Known rows, with every way that one mark hangs from another
gako(borol(selodez) dafut nogug(tosili)): 0.96 0.43 -3.02 0.58 -2.03 1.58 -0.03 0.65 -0.72 -3.67 0.72 1.90 0.40
 -1.85 1.16 -0.44 -1.80 -1.15 3.99 2.12 -0.27 -0.71 4.23 1.18 -2.79 0.54
 -5.22 2.03 1.33 0.16 -0.27
nogug(tosili(selodez(gako(dafut)))): -0.43 0.30 -3.48 -0.06 -2.97 1.63 2.07 -0.62 0.40 -2.00 -0.20 1.55 0.34
 0.35 -1.38 -0.41 0.32 0.03 -0.05 -1.84 -0.53 0.21 2.80 0.67 -0.98 0.29
 0.10 1.90 -2.14 0.22 0.00
tosili(nogug selodez(gako(dafut))): -1.80 0.07 -5.26 -0.60 -3.56 1.11 1.10 -1.75 -0.87 -1.24 1.17 1.59 0.63
 -0.71 -2.49 -0.17 0.91 0.51 -0.37 -0.71 -1.13 -0.31 3.54 0.51 -0.26
 -0.28 -0.26 1.86 -3.07 0.72 -0.81
dafut(borol tosili(nogug selodez(gako))): -3.29 0.62 -4.35 -0.07 -1.51 1.68 0.20 -3.62 -0.71 -0.05 0.31 0.12 0.39
 0.49 -3.37 -1.10 0.92 1.01 -0.10 -2.08 1.42 -0.27 1.73 0.68 -0.14 0.22
 2.96 -0.64 -3.11 1.80 -1.08
tosili(selodez): -0.43 -0.42 -0.70 -0.43 -1.75 0.76 0.56 -0.86 -0.07 -1.27 0.14 0.46
 -0.21 0.32 0.04 -0.08 0.13 0.51 0.06 -0.48 0.01 0.01 1.04 -0.23 -0.77
 0.21 1.22 0.56 -1.11 0.54 -0.56
gako(borol dafut(selodez sosu) tosili(nogug)): -0.81 1.19 -6.07 -1.17 -2.32 0.69 -0.99 -3.14 -0.57 -0.42 0.62 4.31 1.24
 -1.20 -2.48 -0.42 -1.46 0.55 0.26 -1.21 1.49 -0.73 4.66 2.16 -1.59 0.67
 -1.27 0.38 -0.90 0.97 -0.49
borol(dafut(nogug selodez)): -0.76 1.75 1.13 0.18 -0.41 0.80 -1.55 -1.38 -0.22 1.47 -0.54 1.60 0.42
 1.03 -0.94 -0.48 -1.41 0.19 -0.37 -0.36 3.47 -0.41 0.60 0.12 -0.53 1.19
 0.01 -0.24 -1.30 0.46 0.20
gako(borol): 0.22 0.12 -0.63 -0.19 -0.39 -0.11 -0.39 -0.21 -0.45 -0.08 0.75 0.58
 -0.04 -0.99 0.08 -0.22 -1.83 -0.56 1.81 0.47 -0.36 -0.35 0.92 0.31
 -0.96 -0.54 -0.18 0.11 0.49 0.14 -0.20
sosu(borol selodez(gako(dafut))): 0.16 0.28 -4.81 0.51 -1.58 -0.57 2.07 -0.59 0.09 -0.24 -0.69 2.40 0.90
 -2.51 -1.74 0.30 -1.19 -0.84 1.34 -3.15 0.70 -0.39 0.55 0.54 -1.23
 -0.40 3.52 0.70 -0.40 -0.34 0.48
nogug(selodez(gako(dafut(borol sosu))) tosili): -0.39 2.76 -2.64 0.34 -0.92 0.29 1.40 -0.42 0.96 0.27 -1.18 2.24 0.72
 0.81 -2.16 -0.98 -0.09 -0.63 -0.61 -2.95 3.08 0.14 2.90 2.12 -0.41 2.24
 1.29 1.26 -2.56 0.24 -0.33
dafut(borol nogug): -0.88 2.05 1.32 0.40 0.64 0.32 -1.29 -1.02 -0.32 2.32 -1.35 -0.94 0.03
 1.20 -2.21 -0.67 -0.75 -0.12 -0.57 -1.07 2.74 -0.37 0.63 0.29 -0.34
 1.30 0.55 -0.94 -1.30 0.71 -0.28
gako(borol(dafut(sosu) nogug selodez tosili)): -0.70 0.49 -0.85 0.76 0.87 0.62 -1.21 -2.50 -1.20 0.42 0.39 5.64 0.77
 -0.79 1.61 -1.09 -3.75 -0.43 2.81 5.71 3.52 -1.43 1.51 0.39 -1.30 0.06
 -3.40 1.08 -0.17 -0.23 -0.18
tosili(gako(borol(dafut)) nogug): -1.99 -0.14 -4.15 -0.23 -1.37 0.44 -1.04 -0.13 -1.48 -0.33 2.66 2.99
 0.33 -0.41 -1.10 -0.51 -1.56 -0.42 0.57 1.15 0.12 -1.06 2.00 1.51 -0.43
 -0.94 -3.94 0.52 -2.24 0.15 -0.74
dafut(borol): -0.40 0.40 1.25 0.13 0.53 0.11 -0.11 -0.90 0.13 0.33 -0.75 -0.72 -0.04
 0.72 -1.28 -0.63 -0.27 0.01 0.15 -0.66 1.59 -0.33 0.25 0.45 -0.23 0.76
 0.34 -0.67 -0.69 0.41 -0.44
gako(borol dafut nogug tosili): 0.62 -0.11 -4.65 -0.25 -2.19 1.18 -0.06 -0.17 -1.06 -3.32 0.48 3.22 0.75
 -2.41 -1.38 -0.50 -2.31 -0.83 2.68 1.05 -1.15 -0.73 4.19 1.03 -2.23
 -0.85 -5.00 2.04 0.71 0.20 -0.67
dafut(selodez tosili): -0.74 0.59 -0.83 0.03 -0.16 1.07 -0.33 -2.41 0.57 -0.33 -0.72 0.30 0.21
 0.64 -0.57 -0.50 0.18 1.05 0.23 -1.83 2.37 0.31 -0.47 0.44 -0.62 0.39
 2.12 -1.42 0.78 0.89 0.25
sosu(selodez(gako)): -0.63 0.73 -2.78 0.59 -1.11 -0.41 0.94 -0.45 0.03 1.37 0.07 0.96 0.58
 -0.40 -0.35 0.15 -1.00 -0.59 1.72 -2.06 -0.07 -0.02 0.26 -0.04 -0.13
 -0.33 3.28 1.56 -0.33 -0.03 0.09
dafut(borol(tosili(nogug)) selodez(gako) sosu): -2.99 1.27 -3.33 0.07 0.48 0.49 -1.16 -5.56 0.12 3.15 0.06 2.17 0.94
 1.61 -2.88 -1.44 -1.02 1.12 -0.21 -1.52 3.72 -0.82 2.94 1.08 0.84 1.25
 3.42 0.28 -2.64 1.50 -0.85
borol(dafut(sosu tosili) selodez(gako(nogug))): -1.56 1.67 -4.18 0.64 -0.08 1.31 -0.31 -2.25 -1.01 0.17 0.84 3.26 1.10
 -1.23 -0.27 -1.11 -1.07 -0.53 2.15 1.28 3.31 -0.74 1.67 1.06 0.49 -0.07
 -0.02 0.47 1.08 0.60 -1.21
selodez(gako): -0.79 0.52 -1.64 0.27 -0.26 -0.19 0.73 -0.78 -0.02 1.41 0.42 0.17 0.29
 0.00 -0.77 -0.23 -0.50 -0.30 0.67 -0.62 -0.27 -0.04 0.22 -0.13 0.84
 -0.69 1.59 0.90 -0.33 0.13 -0.14
borol(dafut(nogug) tosili(gako selodez)): -2.12 0.46 -2.47 0.47 -1.21 1.98 -0.60 -1.69 -0.72 0.41 0.16 4.48 0.15
 2.12 -1.70 -0.97 -1.84 0.86 -1.06 0.77 3.00 -0.70 1.39 0.03 -0.52 -0.12
 -2.91 1.31 -3.67 0.33 -0.61
selodez(gako(borol)): -0.67 0.68 -2.15 0.05 -0.68 -0.29 0.38 -1.11 -0.51 1.35 1.18 0.69 0.24
 -1.03 -0.70 -0.48 -2.35 -0.90 2.49 -0.03 -0.55 -0.39 1.29 0.21 -0.16
 -1.25 1.41 0.98 0.13 0.27 -0.36
tosili(gako): -0.94 0.30 -2.32 0.13 -0.58 0.08 0.36 -0.01 0.13 0.53 0.79 0.75 -0.10
 1.23 -0.52 -0.17 -0.21 0.15 -0.33 -0.85 0.37 -0.10 0.15 0.84 0.26 -0.50
 -1.03 0.33 -0.28 -0.01 -0.35
nogug(tosili(gako(borol))): -0.60 0.38 -3.34 0.25 -0.88 0.68 0.06 0.66 0.22 -0.28 1.03 1.31 -0.20
 0.97 0.14 -0.49 -1.62 -0.62 1.10 -1.08 -0.24 -0.14 1.46 1.55 -1.19
 -0.30 -1.65 0.54 -0.40 0.04 0.18
sosu(selodez(gako(borol dafut))): 0.15 1.01 -4.14 0.15 -2.58 -0.22 1.33 -0.56 -0.53 -0.19 0.33 2.53 0.81
 -2.01 -1.43 -0.06 -2.41 -1.16 3.06 -1.70 -0.27 -0.45 2.32 0.81 -1.73
 -0.97 0.82 2.08 -0.01 -0.24 -0.17
tosili(gako nogug selodez): -2.64 -0.41 -5.05 -0.47 -2.81 1.07 -0.03 -1.19 -0.69 -0.78 1.82 1.24
 -0.04 1.13 -1.12 -0.16 0.88 0.93 -0.96 -0.71 -0.50 -0.31 2.34 0.88
 -0.16 -0.04 -0.75 0.88 -2.86 0.95 -1.06
sosu(borol(gako tosili)): -0.11 -1.62 -1.00 0.98 1.62 -0.01 -0.40 -2.16 -0.32 0.70 -1.68 3.06 0.39
 -1.41 -0.13 -0.54 -2.36 0.72 1.12 1.00 1.94 -0.69 -1.16 -0.81 -0.33
 -0.81 0.59 -0.61 -0.28 0.10 0.09

Rows
-1.42 3.32 -1.79 -0.17 0.22 0.82 -1.99 -3.41 0.25 2.93 -1.35 0.90 0.53
 1.34 -1.83 -0.67 -0.22 0.91 -1.50 -3.10 5.00 0.23 0.74 1.25 -0.18 1.56
 4.56 -2.18 0.47 1.27 -0.03 : dafut(nogug selodez sosu tosili)
0.15 0.85 -6.35 0.07 -1.12 0.44 0.14 -1.19 -0.24 -2.23 -1.16 3.17 1.04
 -3.08 -1.60 -0.14 -0.29 -0.62 0.59 -3.62 2.76 -0.36 1.97 2.04 -1.98
 0.63 3.58 -0.72 1.51 0.24 -0.37 : gako(dafut(sosu(borol selodez) tosili) nogug)
-0.14 0.47 -3.75 -0.30 -2.06 0.32 0.75 -0.11 -0.44 -1.00 1.06 2.28 0.13
 -0.34 -1.59 -0.41 -1.54 -0.40 0.97 -0.37 0.13 -0.52 2.30 1.73 -1.35
 -1.10 -3.53 0.84 0.06 -0.19 -0.60 : tosili(gako(borol dafut))
-0.95 2.35 -1.94 -0.29 -1.25 1.23 -1.03 -0.96 0.21 1.27 -1.01 1.06 0.06
 1.64 -0.72 -0.37 -0.01 0.21 -1.95 -2.41 2.31 0.25 2.56 1.01 -0.67 2.20
 3.17 -0.01 -2.02 0.85 -0.10 : dafut(nogug(tosili(selodez)) sosu)
-0.18 0.90 -4.75 0.46 0.04 -0.36 1.62 -1.88 0.44 0.52 -0.64 5.25 0.98
 -1.83 -1.65 -0.54 -1.49 -0.17 -0.18 -1.19 3.12 -0.35 1.43 0.77 -0.28
 0.27 2.49 1.09 -2.01 -0.17 -0.02 : nogug(selodez(gako(dafut(sosu(borol(tosili))))))
-1.01 -0.34 -2.77 0.39 -0.49 0.41 -1.03 -0.56 -0.78 -0.93 1.36 3.48 0.29
 -1.15 0.31 -0.32 -1.65 0.15 1.70 2.35 0.01 -0.49 2.10 -0.14 -1.14 0.10
 -2.23 1.63 -2.90 0.40 -0.12 : gako(borol(tosili(nogug(selodez))))
-2.26 0.93 -4.45 0.25 -1.11 1.71 -0.09 -1.72 -0.65 0.13 -0.25 3.23 0.18
 0.12 -2.46 -0.78 -1.01 0.51 -1.47 -2.38 4.20 -0.50 -0.27 0.94 -1.15
 -0.17 1.77 -1.97 -2.36 0.84 -0.19 : sosu(borol(dafut(nogug tosili(gako selodez))))
-0.50 2.01 0.04 0.48 -0.48 1.17 -1.37 -0.88 0.74 1.41 -1.15 -0.16 0.12
 2.03 -0.25 -0.30 -0.61 0.27 -0.48 -2.16 2.28 0.27 1.31 0.46 -1.05 2.06
 1.50 -0.27 -0.94 0.73 0.98 : dafut(nogug(tosili) selodez)
-0.41 0.17 -3.96 0.72 -0.46 -0.93 1.37 -0.79 0.17 1.35 -0.22 1.31 0.60
 -1.87 -0.52 0.27 -1.58 -0.86 1.82 -3.11 0.70 -0.33 -0.56 -0.06 -0.60
 -0.41 5.86 0.27 -0.31 0.02 0.52 : sosu(borol selodez(gako))
-1.65 1.59 -4.46 -0.24 0.16 0.46 -0.17 -1.64 0.18 1.33 0.07 1.73 0.24
 1.29 -1.51 -0.62 0.54 0.64 -1.75 -2.42 2.87 0.16 -0.02 2.08 0.67 -0.20
 1.57 -1.52 0.56 0.42 -0.60 : dafut(sosu tosili(gako))
-0.78 0.29 -3.16 0.72 -0.77 1.04 0.19 0.32 0.11 -0.73 0.72 -0.08 0.28
 0.04 0.20 -0.60 -0.52 -1.04 1.59 -0.68 -1.34 -0.01 2.47 0.42 0.04 0.14
 0.45 2.23 -0.17 0.29 -0.06 : selodez(gako(nogug(tosili)))
-1.06 -1.85 -1.84 0.59 -0.15 0.86 0.45 -2.55 -0.12 -1.38 -0.74 2.72 0.08
 -0.54 0.51 -0.61 -1.60 0.56 0.63 1.72 1.14 -0.64 0.25 -0.84 -1.72 -0.09
 1.75 0.52 -1.88 0.33 0.48 : sosu(borol(nogug tosili(selodez)))
-1.33 0.25 -4.72 0.58 -1.47 0.73 0.82 -0.97 -0.49 -0.95 0.65 4.08 0.90
 -0.83 -1.69 -0.28 -0.09 0.44 0.02 1.20 0.19 -0.27 2.59 -0.01 -0.02
 -0.08 -2.61 2.73 -3.79 0.03 -0.10 : borol(tosili(nogug(selodez(gako(dafut)))))
-1.51 -0.24 -3.08 0.56 0.14 0.36 -2.00 -2.30 -1.31 1.06 -0.81 6.03 1.30
 -0.84 -0.57 -0.50 -1.76 0.73 0.13 1.30 3.00 -1.04 1.23 0.55 -0.03 0.39
 -0.80 0.95 -2.57 -0.04 -0.73 : borol(dafut(sosu(selodez)) gako tosili(nogug))
-0.48 -0.42 -4.09 0.13 -1.20 0.95 -0.67 -1.64 -0.15 -1.34 -1.08 2.30
 0.30 -1.24 0.48 -0.80 -1.45 -0.13 0.99 -1.76 1.74 -0.45 2.81 1.07 -1.23
 1.23 3.99 0.28 -0.18 1.04 -1.07 : dafut(sosu(borol(gako(nogug(tosili(selodez))))))
-0.43 -0.95 -0.84 1.76 1.01 -0.17 -0.20 -1.38 -0.26 0.02 -1.86 4.16 0.45
 -1.25 1.51 -0.64 -2.78 0.30 1.95 2.96 2.45 -0.58 -1.09 -0.98 -1.27 0.04
 0.28 0.90 -1.52 -0.10 0.50 : sosu(borol(gako nogug(selodez) tosili))
-0.60 0.51 -4.38 1.10 -1.59 0.78 0.41 0.69 0.14 -0.96 0.24 0.84 0.59
 -0.33 0.52 -0.16 -1.02 -1.33 2.65 -2.12 -1.08 0.00 2.39 0.49 -0.89 0.42
 2.05 2.82 -0.20 0.13 0.15 : sosu(selodez(gako(nogug(tosili))))
-0.89 0.51 -3.74 0.61 -1.80 0.42 0.21 1.24 -0.09 -1.61 1.47 1.73 -0.03
 0.47 0.67 -0.34 -0.54 -0.57 1.35 -0.01 0.29 -0.07 2.00 0.86 -0.42 0.28
 -1.99 2.51 -0.63 0.28 -1.06 : tosili(gako(nogug(selodez)))
-0.60 0.91 -3.75 0.62 -0.93 0.17 1.45 -0.10 0.18 0.38 0.12 3.00 0.72
 -0.31 -0.63 -0.11 -1.27 -0.21 1.23 -0.64 0.12 0.19 0.52 -0.28 0.11
 -0.15 0.24 2.08 -1.79 0.23 0.13 : nogug(selodez(gako(tosili)))
0.36 0.34 -2.63 -0.30 -1.79 1.05 0.70 -1.77 0.46 -1.63 -0.97 2.90 0.83
 0.03 -1.64 -0.22 -0.70 0.86 0.15 -1.20 1.25 -0.12 1.78 0.66 -1.47 0.42
 -2.43 0.61 -0.16 0.36 0.30 : gako(dafut(selodez) tosili)
-0.16 0.78 -1.68 0.88 -0.73 1.22 0.76 -1.75 -0.52 -1.39 -1.66 2.79 0.92
 -0.01 -1.07 -0.75 -1.28 0.16 1.83 2.87 2.29 -0.95 1.57 0.58 -2.13 0.92
 -5.49 0.77 -0.48 0.22 0.13 : gako(dafut(borol(nogug selodez)) tosili)
-2.30 -0.31 -5.84 0.73 0.03 1.09 -0.18 -1.37 -1.13 -0.59 1.38 3.58 0.66
 -1.32 -0.82 -0.32 -0.14 0.55 0.27 0.52 3.15 -1.04 -0.67 1.24 -0.58
 -0.37 -1.98 -2.10 -1.41 0.52 -0.02 : sosu(borol(dafut(tosili(gako nogug)) selodez))
-1.51 3.58 -2.61 0.26 -0.35 0.63 -1.08 -2.42 0.82 4.15 -0.80 0.76 0.66
 2.13 -1.31 -0.69 -1.08 -0.09 -0.81 -3.70 3.41 0.19 2.36 1.25 0.39 1.95
 5.03 0.29 -0.95 0.98 0.42 : dafut(nogug(tosili) selodez(gako) sosu)
-1.96 0.20 -4.69 0.14 -2.21 1.96 0.61 -2.26 -0.57 -1.66 0.63 0.64 0.29
 -0.49 -1.14 -0.89 -0.10 0.14 1.70 -1.04 -0.01 0.05 2.18 0.13 -0.38
 -0.78 2.42 1.31 -0.16 1.23 -1.21 : dafut(tosili(selodez(gako(nogug))))
-0.15 2.36 -3.45 0.60 0.33 -0.30 -1.01 -0.02 0.48 2.35 -1.78 1.77 0.58
 -0.52 -0.47 0.26 -1.16 -0.86 -0.94 -4.57 3.30 -0.05 0.70 1.30 -1.38
 2.32 6.23 -1.13 -0.87 0.15 1.11 : dafut(nogug(tosili) sosu(borol selodez))
-0.39 1.00 -2.96 -0.49 -2.41 1.96 0.18 -1.31 0.21 -3.28 -0.93 1.31 0.35
 0.54 -1.84 -1.27 0.30 -0.23 -0.40 -2.15 1.95 -0.36 5.36 2.27 -1.84 2.38
 -0.16 1.22 -1.43 0.96 -1.47 : gako(dafut(borol sosu) nogug(tosili(selodez)))
-2.08 1.36 -5.34 0.32 -1.28 0.47 -0.17 -1.06 -0.92 0.10 1.67 1.93 0.54
 -1.63 -1.15 -0.41 -0.77 -0.25 1.92 -0.31 0.25 -0.03 1.46 0.68 -0.49
 -0.62 1.40 0.44 -1.97 0.96 -0.33 : dafut(tosili(nogug(selodez(gako(borol)))))
-0.67 2.35 -2.44 0.27 -1.34 0.39 0.31 -0.74 -0.56 2.08 -0.51 0.86 0.64
 -0.09 -2.83 -0.25 -0.61 -0.41 -0.55 -1.01 1.00 -0.19 1.87 0.35 0.14
 -0.24 -0.28 1.10 -1.07 0.04 0.07 : selodez(gako(dafut(nogug)))
-1.37 3.72 -4.45 -0.06 -0.52 0.77 -0.27 -2.34 -0.43 2.89 -1.22 1.98 1.00
 -0.12 -3.92 -0.64 0.14 0.05 -1.86 -2.56 3.46 0.08 1.72 1.64 0.54 0.14
 2.28 -0.74 -0.27 0.48 -0.20 : selodez(gako(dafut(nogug sosu tosili)))
-0.71 0.56 -4.25 0.10 -0.72 0.20 0.64 -1.30 -0.53 1.00 0.83 2.47 0.69
 -1.11 -1.40 -0.49 -2.98 -0.63 2.57 -0.24 -0.81 -0.43 1.42 0.12 -0.45
 -1.53 -0.03 1.30 -0.21 0.38 -0.02 : selodez(gako(borol tosili))
0.47 -0.58 -3.46 0.23 -1.10 0.48 0.48 -2.85 0.09 -0.86 -2.33 4.02 1.10
 -1.73 -1.72 -0.38 -2.27 0.97 1.18 -1.62 2.66 -0.61 0.61 0.46 -1.75
 -0.03 -0.27 -0.47 0.24 0.57 0.19 : sosu(borol(gako(dafut(selodez) tosili)))
-1.70 1.27 -3.72 0.71 0.09 0.72 -0.54 -1.64 0.16 -0.06 0.24 3.60 0.29
 1.65 -0.97 -1.51 -1.59 0.00 0.56 -0.19 3.76 -0.62 2.99 1.64 -0.25 1.30
 -0.95 2.00 -1.78 0.75 -1.75 : dafut(borol(tosili(gako(nogug(selodez)))) sosu)
